(in the rows, 128 means zero)
Known rows, with every way that one mark hangs from another
(z33 (z313 (z982 z252 z799 (z971 z81)))): [153 130 140  89 121 136 169 124 161 121 128 178 103 117 109 132 177 126
 158 157 126 121 111 120  87 143  74 166 147 141 179 171 138 108 141 160
 129  96 108 130 115 132 124 102 143 128 153 148 118 114 154 181 119 134
 129 149  96 135 100 125 118 146 154 111 170 160  85 140 110 162 150 131]
(z252 (z974 (z271 z982))): [161 150 127 120 157 114 119 139 102 133  96 107 142  94 132 103 118  82
 141 133 152 113  83 104  87 192  80 111  60  67 103 102 124  92 146 191
 185 148 144 135 201 116  32 119 114  67  80 142  64 144 140  95 106 142
  98  72 124 135 186  95 183 158 142 150 127 140 128  99  70 101  93 198]
(z313 (z982 z271 z956 z971)): [122 160 103 113 150 109 142 102 127 125 104 132 111 150 115 102 139 124
 171 127 132 123 154 126 145 134 122 161 141 146 159 141 122  97 163 190
 112  81 102 115 117 123  93 108 154 140 163 126 116  96 160 150 110 102
  78 108 109 146 102 114 128 161 115  97 159 175 111 108 123 117 119 144]
(z313 (z982 z271 z956)): [123 140 110 116 157 103 133 101 118 147  88 116 105 143 120  74 122  89
 163 122 112 120 138 104 126 144 114 147 167 135 150 115 131 112 151 183
 129 104  95 136 113 121  89  98 126 127 109 117  97  94 158 130 120 104
  95  93 107 152 119 112 127 155 116 114 144 147  92  99  93 125 110 166]
(z271 (z974 z252) (z982 z799 z956 z971)): [120 163 114 107 120 141 139 141 167 151 120 178 125 162  72 127 155 177
 143 154 154 178 168 135  87 156 112  86 101 139 122 164 137  52 113 220
 151 126 127 170 153 147 103 113 135 154 139  81 153 109 153 112 125 163
 129  84  53  74 120 103 153 136 148 111 120 109 130 165 140 105 136 134]
(z772 (z625 (z313 (z982 z271)))): [110 170 113 117 147  95 150 109  83 128 103  96  82 161 138 111 135  51
 170 117 142 107  61 111  62 110  95 133 140  89 177 102 151 124 123 147
 139 122 141 147 133 152  82 122  99  73 122  97 105  83 122 110 166 110
 152 169 105 162 155 133 109 119  94  97 126 124  97 113 115 104 114 217]
(z971 z81 (z974 z271) (z982 z313 z956)): [133  96 120  82 136 162 115 130 141 156 132 153 157  68 168  83  85  87
 127 199 119 173 100 113 120 116 117 171 142 163 108 140 112  76 140 105
 104 145 160 140 143  65 116 153 128  52  78 199 148 137 156 146 120 151
  93  65 149 108 167 124 147 126 140 132 106 160  88  79  33 107 106 139]
(z33 (z313 (z982 z271 z799 z956 (z971 z81)))): [106 142 131  99 124 132 151 109 163 133 134 168 116 132 119 136 172 137
 182 148  99 119 133 123 116 132  92 171 149 196 163 178 114 107 167 154
 118  93 100 137  99 125 139 105 171 149 147 144 128 115 142 178 112 126
  95 127 112 144  83  98 129 143 130 110 167 186 100 112 115 144 138 117]
(z772 z625): [143 132  99 120 135 133 166 121 109 120 106 111 139 171 140 124 126  63
 153 124 164 117  89 136  48 121  82 106 108  84 184  78 125 119 129 135
 158 114 123 105 152 113  86 159 103  52 111  86 115 112 135 138 159 127
 108 144 106 151 184 157 134  95 140  92  92 132  82 101  98 117 111 219]
(z971 z81 (z974 z252 z271) (z982 z956)): [148  99  90  57 134 138 107 149 123 152 162 159 150  71 179  63  85  86
 127 194 132 170 100 117 116  93 116 131 168 158 106 139 148  60 127 131
 107 115 157 140 131  72 109 147 111  38  88 162 137 139 174 105 136 177
 123  73 127  92 173 113 137 122 169 119  94 127 102 122  25 108 101 159]
(z982 z799): [152 114 135 108 131 140 169 110  97 130  91 144 122 161 108 124 123  80
 137 138 141 117 112 142  64 161  94 123  97 105 168 119 121 135 137 146
 158 116  96  95 136 134  99 146 114 104 113 104  99 134 150 145 163 143
 109 115 126 139 157 161 125 129 192 112 129 149  56  79  82 141 131 152]
(z971 z81 (z974 z271)): [138  86 109  79 173 158 124 141  90 108 138 119 159  72 186 126  70  56
 115 154 116 153  45 123  81 142  64 140 128 130 124 108 141  85 147 111
 152 113 161 103 167  64  72 175 114  13  91 183 104 171 149 125 165 164
 117  95 140 124 186 131 136 118 158 131 100 183  81  77  29 112 100 184]
(z313 (z982 z271 z799 z956 (z971 z974))): [108 164 106  99 134 146 111  99 126 132 104 143 115 140 104 118 153 130
 142 129 127 136 131 138 152 147 127 170 122 175 155 154  88  83 187 165
 107  67 119 136 118 118 100 126 151 142 157 134 133 102 169 161 135 123
  81  80 132 117  91 125 105 134 135 106 149 186 125 111 117 104  87 117]
(z271 z974 (z982 z252 z313 (z799 z475) z971)): [152 165 127 131 103 146 160 137 177 164 103 190 107 140  93 156 165 158
  92 144 142 185 150 114 109 188  94 143 106 124 179 184 114  59 139 213
 145 155 138 179 153 163  87 114 139 160 147 135 145 116 130 124 125 148
 146 112  82 102 111 158 164 152 132 141 143 124  94 147 161 119 171  89]
(z313 z982): [171 137 119 114 187 126 129 110 105 121  89 105  88 139 126  84 110  49
 156 118 136 117 113  99  92 162 101 130 147  85 157  92 164 113 146 180
 157  95 119 112 134 127  71 111 104 100 112 117  82 101 158 140 147 116
 113 121  98 157 150 140 146 156 141 123 143 141  79 123  72 143 119 205]
(z33 (z313 z982)): [161 123 129 107 176 122 130 120 127 122  88 113  92 143 123 101 135  59
 156 122 133  97 100 106  66 176  82 133 149 107 157 107 164 111 156 167
 152 119 118 135 133 146  89 106 104 109 105 124  72 111 148 150 135 113
  98 128 104 174 157 121 164 152 139 131 155 133  79 136  71 147 130 203]
(z252 (z974 (z271 (z982 z313 z799 z956 z971)))): [133 174 141 115  98 132 148 120 163 144 110 155 161 104  99 143 176 156
 134 157 148 133 129 144 128 174 106 130  36 110 101 146  79  83 159 184
 156 146 120 143 176 128  85 118 154 119 107 138  93 125 149 126  76 142
  62  58 131 124 128  92 156 156 131 129 128 172 144  99 117  76  98 124]
(z33 (z313 (z982 z252 z799 (z971 (z974 z271))))): [165 126 155  85 119 124 152 115 149 112 111 165 124 105 125 136 172 126
 108 137 141 130  85 148  82 174  72 173 121 114 138 164 109  72 180 166
 119 107 138 135 153 145  86 122 111 120 168 156  80  91 168 157 114 141
 113 110 121 156 121 120 121 153 151 127 153 152 102 142  90 107  97 147]
(z974 z271): [179  96 142 109 148 100 186 111  89 109 110 132 144 121 163 118  86  67
 116 126 133 126  92 145  58 158  75 129 104  72 116 107 148 115 145 157
 162 138 126  77 170 123  63 143  99  61 121 132  58 119 147 110 131 140
 114 103 121 180 192 121 146 157 163 121 118 147  63  76  54 109 112 193]
(z252 (z974 (z271 (z982 (z799 z475) z956 z971)))): [149 183 114 137  93 112 139 150 132 136 114 153 147 112 136 151 168 139
 127 127 137 140 122 134 174 183 116 138  78 129 110 144 115  72 177 190
 161 147 133 152 162 153  69 110 156 133 116 127  78 149 146 112  83 152
  78  66 156 148 144  96 182 149 134 149 119 168 135 113 116  96 112 121]
(z271 (z982 z956)): [132 138 102 130 143 124 140 137 124 131  75 110 119 152  98 100 119 109
 184 146 129 131 153 114 102 157 117 132 137 113 131 105 149  99 122 182
 140 142 113 159 154 128  93 102 110 120  92  99 113 115 174 134  96 111
  94  84 107 116 156 131 156 124 137 130 125 129  72 104  84 135 123 184]
(z271 (z974 z252) (z982 (z799 z475) z956 z971)): [135 172  88 122 108 127 131 160 166 155 126 178 115 163 104 147 164 164
 119 136 138 189 171 132 135 163 123  95 140 161 146 171 158  39 139 219
 149 136 139 185 129 170  99 106 144 169 135  77 141 120 143  96 126 168
 127  93  75  97 121 120 176 132 141 125 114 110 123 179 146 109 159 112]
(z313 (z982 z252 z799 z971)): [179 157 130 103 119 130 172  98 138 122 103 168  95 140  92 116 168 127
 138 135 148 127 139 132 109 151 105 155 122  98 176 155 126 103 141 190
 128  76 102 108 121 141  91 103 127 144 181 120 106  88 170 166 129 123
 131 128  97 131  98 148 103 156 161  99 163 150  86 132 122 142 122 135]
(z625 z313): [125 119 109 103 162  90 175 141  46 105  75 104  94 169 116 124  98  67
 160 138 152 107  81 137  62 147 104 125 116 103 148 113 193 129 101 134
 142 162 114 133 143 157  90 144  94  76 104 107  87 150 152 121 180 111
 127 143 144 142 184 147 116 128 165 105 139 147  45  91  78 118 154 173]
(z625 z313 (z971 z81 (z982 z799))): [150 138 104 129 143 119 170 134  66 131 117 153  84 133 148 112  90  65
 201 179 110 109  98 127  84  93 121 169 127 133 122 172 191 127  85 115
 125 150 160 101 122 128 128 149 125  91 136 147 130 160 132 146 182 120
 169 164 139 100 168 160 108  97 190 107 185 159  40  86  94 163 147 125]
(z625 (z971 z81 z974 (z982 z252 z799))): [169 115  92 112 135 163 128 134 110 147 117 154 126  95 150  94  95  81
 156 186 124 133 110 113 101 106 107 172 133 145 149 160 121  92 118 124
 110 107 157 104 134  73 103 172 116  70 129 177 151 158 154 164 175 137
 146 114 133  60 159 184 101  71 210 114 167 152  71 101  91 159 106 116]
(z974 z252 (z271 (z982 z799 z971))): [192 153 143  82 109 116 167 115 146 125 159 179 132 118 134 123 138 122
 105 148 131 153 141 162  62 132  67 111 100  63 120 164 135  82 143 220
 144  94 148  95 167 150  90 112 124 114 166 103  91  78 173  96  96 179
 142 117  64 128 149 109 141 159 170 105 126 123 104 140  82  97 124 170]
(z271 (z982 z252 (z799 z475) (z971 z81 z974))): [147 160  85  94 108 172 121 165 130 130 127 165 110 106 131 156 150 125
 124 159 117 166 118 112 154 152  93 176 156 155 205 176 123  65 151 167
 120  96 155 163 137 119  99 127 142 115 151 158 154 154 164 156 131 161
 143 126 128  74 120 178 136 100 160 142 139 167  87 136 106 148 147 101]
(z475 z799): [160 121 131 121 166 105 136 145  46 129  88 117 141 151 107 114 115  89
 145 133 148 114 134 133  41 167  88 108 110 105 157  96 151 160 134 154
 164 126 104 100 141 144  78 144  84  77 116 112 105 119 155 140 156 135
 105 107 124 125 154 166 135 151 186 110 137 162  63  82  77 131 102 159]
(z33 (z313 (z982 (z271 z974) z799))): [128 119 156 115 170 126 126 105 132 157  99 144  90 143 113 110 139  82
 132 113 121 118  85  96  44 198  77 130 123 138 155 148 119 107 158 174
 164 136 124 151 135 148  85 103 115 134 112 130 100 103 110 131 153 135
 130 120  87 158 126 101 160 165 134 140 154 123 100 120 102 131 122 157]

Rows
[113 152  98 111 132  94 127 122 127 165  80 117 114 111  95  68 165 121
 154 136 147 112 125  87 151 152 119 131 138 130 148 119 104 101 135 190
 126 130  73 172 122 110  65  84 126 127  89 135  92 118 155 113 111 110
  93  62 123 123 103 103 113 157 123 114 151 137 135 118 126 114  99 135]
(z313 (z982 (z252 z974) z271 z956))
[126 120 123 102 117 113 133 111 129 193 114 186 110 155 111  64 120 114
 128 161 149 154 146 110  82 140 133 108 119 154 138 169 111 101 112 180
 123 144 112 153 116 127 109 124 125 129 114 100 155 111 129 102 150 156
 135  79  98  95 138 118 142 145 176 107 126  84 101 106 106 121 132 110]
(z971 (z982 (z271 (z974 z252)) z799 z956))
[159 152 104 126  55 116 149 139 152 204  88 192 120 125 102  95 188 129
 109 174 162 138 157  99 185 154 159 149 125 151 172 161  91 103 134 153
 110 175  79 184  92 148 118 106 140 145  82 131 131 137 147 134 109 134
  85  65 173 112 127 160 144 135 168 130 128 119  92 112 120 129 151  52]
(z971 (z982 (z252 z974) z313 (z799 z475) z956))
[125 119 147 106 100  94 170  99 158 158  88 164 109 139  94 105 181 130
 147 148 116 107 135 117  92 152  97 162 164 149 155 158 104 118 143 169
 109 139  76 169 104 158 117  81 124 161 116 118  94  82 158 146 102 118
 112  97 109 156  95 112 105 152 144 116 156 125  79 117 119 137 123 119]
(z33 (z313 (z982 z252 z271 z799 z956)))
[ 95 136  97  61  87 151 133 107 165 166 137 173 156 144  93 138 171 166
  96 166 146 153 168 175 119 111 108 133  94 182 174 187  50  79 169 158
  79  79  85 129 115 108 141 166 165 123 138 121 154 118 173 139 145 160
  59  74 118  76 101 144  78 113 178  71 119 177 133 117 121  64 122  61]
(z982 z271 z313 z799 z956 (z971 (z974 z252)))
[138 160 106  97 114 109 157 136 149 118 130 156 146  71 128 109 171 162
 160 161 144 146 111 114 173 127 113 147 128 136 112 136 138  70 136 176
 137 114 109 141 131  93  83  97 154 108 130 170 102 135 157 134  89 127
  97  83 124 129  98  79 119 161 110 110 146 182 145 126 123 112 109 132]
(z313 (z982 (z252 (z974 z271)) z956 (z971 z81)))
[139 127 112 101 118 121 148 115 150 203 143 180 112 141 143 128 136  88
  52 118 121 165 133 116  86 163  77  93 127 150 201 170 107  97 157 184
 151 143 108 144 104 157 102 143 137 127  93 111 126 124 103  71 185 185
 131 108  84 131 130 149 141 151 165 118 111 118  99 132 122  97 175  81]
(z982 (z271 (z974 z252)) z313 (z799 z475))
[139 158 121 118 104 114 145 119 145 155  75 146 118 122  76  88 190 134
 150 144 151 121 127 107 150 167 136 124 127 126 135 119 110 104 129 177
 147 133  67 172 114 133  86  86 121 150  89 112  90 109 165 135 115 126
  97  58 130 122  95 120 107 144 145 119 138 136 119 127 128 127  95 124]
(z313 (z982 (z252 z974) z799 z956))
[110 119 129  80  92 175 167 117 168 127 146 189 186  95 133 174 148 163
 115 181 116 177 121 173 132 118 101 170  91 189 127 171  77  75 166 106
 111 111 121 114 137  84 140 171 170  93 130 177 144 140 162 170 125 166
  64  74 147 111 106 127 102 123 145 100 108 222  99  79  95  84 109  87]
(z982 z313 z799 z956 (z971 z81 (z974 z271)))
[133 112 116 115  92  77 185 140 121 140  85 140 173 101 114 103 154 147
 130 152 168 128 108 137 122 154 108 120  94 110  97 112 116  94 119 158
 143 181  72 149 156 115  67 126 113  91  80 131  65 147 161 106  98 122
  79  44 151 137 151 101 110 145 154 112 111 143 110  93 111  93 102 135]
(z982 (z252 (z974 z271)) z956)
[126 122  81 128 171 100 185 150  57 102 112 106 104 134 155 140  80  72
 202 154 107 101  91 139  76  95  95 144 135 129 120 131 216 117  91 117
 147 155 141 100 134 118 109 168 122  62 115 140 101 178 137 131 194 112
 144 160 130 113 180 148  96  93 172  99 170 188  48  92  98 139 151 160]
(z625 z313 (z971 z81))
[ 96 113 129  96 104 127 161  99 175 202 123 180 143 154  90 115 149 149
  97 153 134 164 159 135  69 137 100  86 102 165 145 166  81  97 123 172
 131 154  73 158 112 127 127 137 142 137  81  99 140 104 127  90 155 163
 105  65  75 101 108 114 107 144 156  90 107 122 116 109 134  81 140  85]
(z982 (z271 (z974 z252)) z313 z799 z956)
[161 119 143 121 104  89 194 125 135 130  89 149 142 106 125 101 120 136
 135 158 126 148 136 129  89 146  91 150 139  79  92 131 139  87 115 193
 129 172 121 150 175 140  76  94  96 113 115 122  77  86 176 105  64 126
 131  71 102 147 154 111 135 156 137 134 123 118  68  97  87 113 105 178]
(z974 (z271 (z982 z252 z956)))
[123 134 129 111 185 118 124 118 133 127 108 128  98 148 119 117 132 103
 149 109 142 120  96 104  61 184  75 139 115 144 160 151 138  86 169 188
 148 112 140 136 145 134  73 120 135 123 153 146 111 116 120 142 145 117
 107 137  86 153 127  93 173 170 117 123 170 149 123 137 118 117 135 169]
(z33 (z313 (z982 (z271 z974) z971)))
[137 123 124 117 156 108 143 125 142 125  82 120 110 151 109 103 151  94
 170 131 132 106 122 117  95 164 105 140 171 136 135 108 161 103 152 156
 137 138  96 154 120 149 107  97 113 131  99 113  79 102 161 155 111 105
  73 100 113 170 142 109 153 143 127 125 144 141  83 134  82 135 129 185]
(z33 (z313 (z982 z956)))
[141 133  71 130 182 107 119 149  37 120  73  94  89 143 141  97  72  48
 172 157 150 103  84 133  86 124 133 165 115 118 117 134 185  88 116 125
 108 151 180 128 157 126  79 178  89  64 132 146 110 160 155 135 193  96
 127 127 164  93 208 171 118  87 185 115 171 144  64 112  77 111 112 163]
(z625 z313 (z971 z974 z982))
[112 108  92  91 152 126 118 141 127 182 148 165 118 115 143  51  87 104
 161 177 130 165 127  78  92 109 121 110 160 183 145 160 143  89  99 164
 124 139 131 152 111  80 111 128 139  79  91 144 179 151 124 104 155 152
 144  99  88  77 146  98 155 138 149 109 125 104 105 109  87 140 151 126]
(z971 z81 (z982 (z271 (z974 z252)) z956))
[139 125 130 107 177 109 129 113 122 139  98 111  92 139 130  94 130  61
 153 117 121  94 100  98  64 170  71 150 151 124 169 129 136 120 166 173
 141 115 117 135 129 138  86 106 118 112 116 133  81  99 139 137 132 113
 103 128 102 167 148 114 153 157 139 127 166 137  91 121  74 140 133 186]
(z33 (z313 (z982 z271)))
[140 111 118  91 156 155 127 113 124 180 144 148 108 105 154  65  86  58
 153 178 114 133 122  75  85 108  94 163 133 140 192 161 105 139 124 145
 109 113 130 101 117  72 120 136 154  62 101 181 166 143 127 147 149 138
 127 136 111 105 155 146 153 148 154 110 160 147  67  68  60 157 163 123]
(z971 z81 (z982 z271 z313))
[125 102  98  64 146 165 101 132 127 185 125 152 118  70 141  62  98  77
 124 196 133 152  97  74  97 115  91 175 142 158 201 167  77 100 123 131
  77 111 136 149 131  49 108 152 127  44  96 213 182 150 150 152 157 144
 135 109 134  56 149 169 116 122 166 118 145 140  85  85  60 137 133 106]
(z971 z81 z974 (z982 z252 z271 z313))
[111 122 109  84  64 155 173 119 171 141  89 182 162 143  72 158 187 196
 102 181 165 156 160 178 135 131 121 163  91 165 167 167  60  78 141 135
  79 117  74 148 129 113 134 156 144 136 142 139 150 124 190 179 128 131
  61  68 150  84  97 170  69 107 173  83 121 180  92 107 134  84 118  58]
(z982 z252 z313 z799 z956 (z971 z974))
[122 139 143 105  91  95 177 102 169 142 103 178 113 146  92 124 199 164
 154 141 128 112 149 133 114 146  97 175 143 164 166 185  98 103 156 179
  97 114  81 153 102 155 121  91 147 173 164 126 111  90 163 165  94 112
  96 115 113 145  78 112 100 156 139 101 172 153  96 126 138 129 133 103]
(z33 (z313 (z982 z252 z271 z799 z956 z971)))
[165 154 109 134 113 169 165 102 157 163 147 162 133 136 161 115 131  62
 176 172 122 125 122 124  63  65  99 149 112 110 168 138 104 125 119 119
 138 115 156  83 132  93 138 166 138  66 125 132 162 105 115 165 156 134
 134 156  91 112 157 177 126  70 153  91 134 145  85  96 120 141 116 158]
(z772 (z625 (z971 z81 (z982 z313 z799))))
[159 138 144 102 123 114 159  86 119 157  99 153  88 126 108  80 147  90
 127 130 116 121 122  99  89 149  86 154 145 104 180 151 100 127 137 195
 127  96  93 123 116 134  85  95 114 133 137 126  96  78 151 130 135 131
 153 115  94 135 103 140  90 162 157 113 163 129  79 106 110 144 117 136]
(z313 (z982 z252 z271 z799))
[153 131 119 121  50 103 180 110 155 207 107 202 114 141 122  88 158 122
  98 169 123 147 180 106 160 128 136 184 161 163 194 192  77 123 137 158
  74 162  83 158  78 155 136 103 143 165 120 133 142 102 155 130 105 129
 112  93 149 129 110 171 123 143 171 116 142 115  50  89 121 139 162  40]
(z971 (z982 z252 z271 z313 (z799 z475) z956))
[138 118 156 114 140 149 129  95 135 198 101 178 103 141 110  78 109  79
 111 152 143 149 122  93  53 169 111 136  75 129 166 172  75 120 129 166
 134 150 131 131 138 117  99 137 129 112 119 146 154 114 105 129 161 144
 134 105 105 111 145 141 161 161 160 125 149 106  82  75 101 126 140 105]
(z971 (z982 (z271 z974) z313 z799))
[116 120  87 111 103  95 162 152 116 143  69 125 154 134  84 102 164 146
 153 155 184 118 124 124 135 156 120 108 102 133 133 103 116 104 109 152
 137 169  53 166 137 109  82 128 119 102  71 120  93 164 166 131 120 112
  68  54 154 104 147 127 113 123 166 104 124 142 111 106 119 108 116 124]
(z982 (z252 z974) z956)
[135 169 131 102 144 105 167 117  76 104  90 140  68 159  98 137 144 100
 162 131 139 115  95 143 101 146 121 153 113 107 151 153 176 112 134 163
 137 109 128 127 125 175 103 111 124 135 168 109  96 107 152 147 161 115
 138 160 131 147 123 139 106 150 143 105 168 165  77 125 107 121 139 153]
(z625 (z313 (z982 z799 z971)))
[156 166  94 117  82 125 178 132 160 132 137 195 104 117 129 137 182 148
 143 148 103 161 154 121 200 121 132 174 199 175 181 166 150  85 150 167
 119  95  95 143  69 143 130  91 163 167 156 133 129 117 164 162 110 139
 122 118 125 137  69 145 110 135 134 117 144 179  81 139 138 160 155  84]
(z313 (z982 z252 (z799 z475) z956 (z971 z81)))
[114 152 109  93 103 130 136 102 140 140  95 157 120 126  93 110 170 156
 131 144 140 144 140 134 154 138 121 177 135 167 162 167  78  77 165 178
  89  77 102 153 116 113  98 116 141 151 167 140 130  96 180 159 122 121
 105  82 126 103  74 136  77 136 142  98 152 164 119 121 136 106  92  97]
(z313 (z982 z252 z271 z799 z956 (z971 z974)))
